Every row comes from one small tree of marks. The marks that hang from a mark follow it in brackets, in the order of their numbers. Every link used is in the known rows. Which tree was each row made from?
Known rows:
q902(q96 q506 q569(q249(q90 q404))): [-3.94,-1.25,+0.00,+1.29,+0.08,+0.19,+0.76,-0.59,+2.17,-0.87,+0.07,-0.04,-0.79,+0.06,+0.49,+1.07]
q569(q249(q90 q404 q506(q902(q96)))): [-2.11,+0.02,-1.03,-2.22,+0.26,-0.59,+1.46,+0.20,+2.53,-1.08,-0.07,-0.37,-0.36,+0.05,+1.42,-0.65]
q902(q96 q506 q569(q249(q404))): [-2.83,-1.23,-0.79,+1.75,+0.56,+0.47,+0.62,-0.18,+1.94,-1.13,+0.28,-0.31,-1.52,+0.59,+0.43,+1.06]
q249(q90(q129) q404 q506(q902) q569): [-0.03,+0.75,-0.30,-1.34,+0.95,-0.95,+1.00,-1.02,+1.89,-0.89,-0.91,+0.43,-1.17,-0.66,+0.66,-0.51]
q249(q90 q404 q569): [-1.70,-0.03,+0.14,-1.06,-0.17,-0.66,+0.34,-0.76,+1.98,-0.16,-1.11,+0.14,+0.31,+0.12,-0.02,+0.40]
q569(q249(q404 q506)): [-3.40,+0.03,-1.65,-2.22,+0.25,-0.26,-0.72,+0.05,+1.39,-1.41,+0.93,-1.30,-1.27,-0.59,+0.87,-1.85]
q569(q249): [-1.29,-0.31,-0.97,-1.87,-0.27,+0.14,-0.98,+0.20,+0.26,-0.49,+0.74,-0.14,-0.14,-0.21,+0.50,+0.28]
q506(q902(q96 q569(q249(q90 q404)))): [-1.86,-0.85,-0.76,-0.78,-0.07,-0.18,+1.85,+0.15,+3.09,-0.70,-0.28,+0.36,+0.07,+0.69,+0.82,+1.16]
q96(q902(q569(q249))): [-3.34,-0.92,-0.55,-2.09,-0.66,-0.15,-0.25,+0.58,+1.62,-0.39,+0.73,+0.11,-0.64,-0.93,+1.36,+1.41]
q96(q902): [-1.17,+0.20,-0.08,-1.67,-0.08,-0.41,+0.41,+0.56,+0.81,+0.07,+0.28,+0.12,+0.13,-0.53,+0.87,+0.34]
q249(q90(q129) q404 q506(q902(q96)) q569): [+0.77,+0.66,-0.42,-0.61,+0.96,-0.92,+2.13,-0.86,+2.39,-1.03,-1.83,-0.01,-1.09,+0.41,+0.53,+0.71]
q569(q249(q90(q129) q506)): [-2.03,+0.26,-0.74,-2.30,-0.14,-0.37,-1.06,-0.78,+0.08,-1.26,+0.57,-0.71,-0.93,-1.66,+0.63,-0.54]
q569(q249(q90(q129) q404 q506(q902))): [-1.36,+0.74,-1.67,-2.97,+0.84,-0.54,+0.20,-0.50,+1.57,-1.56,+0.96,-0.22,-0.93,-1.00,+1.02,-1.74]
q96(q902(q506 q569(q249(q90 q404)))): [-5.72,-0.96,+0.04,-1.05,-0.09,-0.25,+0.06,-0.25,+2.39,-0.69,+1.27,+0.48,-0.77,-1.49,+1.54,+0.09]
q129(q90): [-0.03,+0.26,-0.24,+0.76,+1.03,-0.25,+0.49,-0.68,-0.74,-0.08,+1.77,-0.32,-0.29,-0.16,+0.30,+0.94]
q96(q902(q506 q569(q249(q90(q129) q404)))): [-4.30,-0.38,-0.69,-1.05,+0.49,-0.19,-0.07,-0.74,+1.96,-1.27,+1.47,+0.15,-1.28,-1.51,+0.98,+0.23]

Which tree is each row?
[-2.50,-0.91,+1.16,+1.62,+0.20,+0.01,+0.52,+0.00,+0.72,+0.11,+0.45,+1.00,-1.27,-1.30,+1.16,+1.05]	q96(q902(q506 q569))
[-6.50,-0.62,-0.39,-3.02,-0.70,-0.85,+0.16,+0.07,+2.97,-1.11,+0.70,-0.77,-0.99,-1.89,+1.79,-0.86]	q96(q902(q569(q249(q90 q404 q506))))
[-4.65,-0.94,-0.48,-0.60,-0.51,-0.40,+0.88,-0.28,+2.69,-1.31,-0.52,-1.27,-1.07,-0.32,+0.80,+0.07]	q902(q96 q569(q249(q90 q404 q506)))
[+1.36,-0.76,+0.40,+1.81,+0.15,+0.09,+2.29,+0.36,+1.46,+0.11,-1.13,+0.88,-0.46,+0.93,+0.44,+2.11]	q506(q902(q96 q569))
[+0.49,-0.08,+0.55,-0.45,+0.34,-0.60,+0.56,-0.08,+0.85,+0.00,-1.21,+1.14,-1.29,-0.70,+1.38,+0.68]	q249(q506(q902) q569)
[-0.93,-1.13,+0.13,-0.47,-0.57,-0.06,+1.46,+0.23,+1.99,-0.16,-0.53,+0.99,+0.18,+0.17,+1.05,+2.25]	q506(q902(q96 q569(q249(q90))))
[-3.86,-1.20,+0.15,-0.32,-0.05,+0.15,-0.51,+0.20,+1.03,-0.38,+1.23,+0.89,-1.46,-1.48,+1.69,+1.39]	q96(q902(q506 q569(q249)))
[-3.31,-0.58,-0.63,+0.57,+0.65,+0.23,-0.45,-1.31,+1.19,-1.36,+1.13,+0.10,-1.38,-0.97,+0.09,-0.09]	q902(q506 q569(q249(q90(q129) q404)))
[-0.74,-0.43,-0.26,+1.45,+0.71,-0.30,+2.59,+0.24,+2.54,-0.79,-0.96,-0.28,-1.57,+0.57,+0.83,-0.06]	q249(q404 q506(q902(q96 q569)))
[-4.31,-0.77,-1.09,-0.86,-0.06,-0.13,-0.38,-0.10,+1.98,-1.43,+0.58,-1.07,-1.85,-0.85,+0.89,-0.98]	q902(q569(q249(q404 q506)))
[-0.35,+0.10,-0.20,+1.03,+0.82,-0.54,+2.63,-0.64,+2.39,-1.16,-1.02,-0.34,-1.40,+0.04,+0.37,-0.11]	q249(q90(q129) q404 q506(q902(q96 q569)))
[-3.17,+0.28,+0.12,-0.83,+0.04,-0.70,+0.41,-0.54,+1.33,-0.67,+0.01,-0.92,-0.36,-0.92,+0.41,-2.16]	q249(q90 q404 q506)
[-0.38,-0.21,-1.48,-0.88,+0.53,-0.11,+1.78,-0.38,+2.70,-1.28,-0.12,+0.04,-0.47,+0.78,+0.29,+1.21]	q506(q902(q96 q569(q249(q90(q129) q404))))
[-1.75,-0.48,+0.52,+1.02,+0.20,-0.60,+2.75,-0.14,+2.79,-0.56,-1.18,-0.03,-0.86,-0.02,+0.89,-0.16]	q249(q90 q404 q506(q902(q96 q569)))
[-2.64,-0.72,-0.67,-1.56,-0.14,-0.19,+0.77,-0.09,+2.55,-0.59,+0.65,+0.84,-0.02,-0.35,+0.96,-0.12]	q506(q902(q569(q249(q90 q404))))
[-2.48,-0.67,-0.78,+1.31,+0.67,+0.27,+0.67,-1.10,+1.72,-1.47,+0.23,-0.36,-1.32,+0.08,-0.03,+1.09]	q902(q96 q506 q569(q249(q90(q129) q404)))
[-4.56,-0.87,-0.28,-2.18,-0.70,-0.44,-0.40,+0.50,+1.63,-0.87,+0.64,-0.43,-1.66,-1.86,+1.95,+0.45]	q96(q902(q569(q249(q506))))
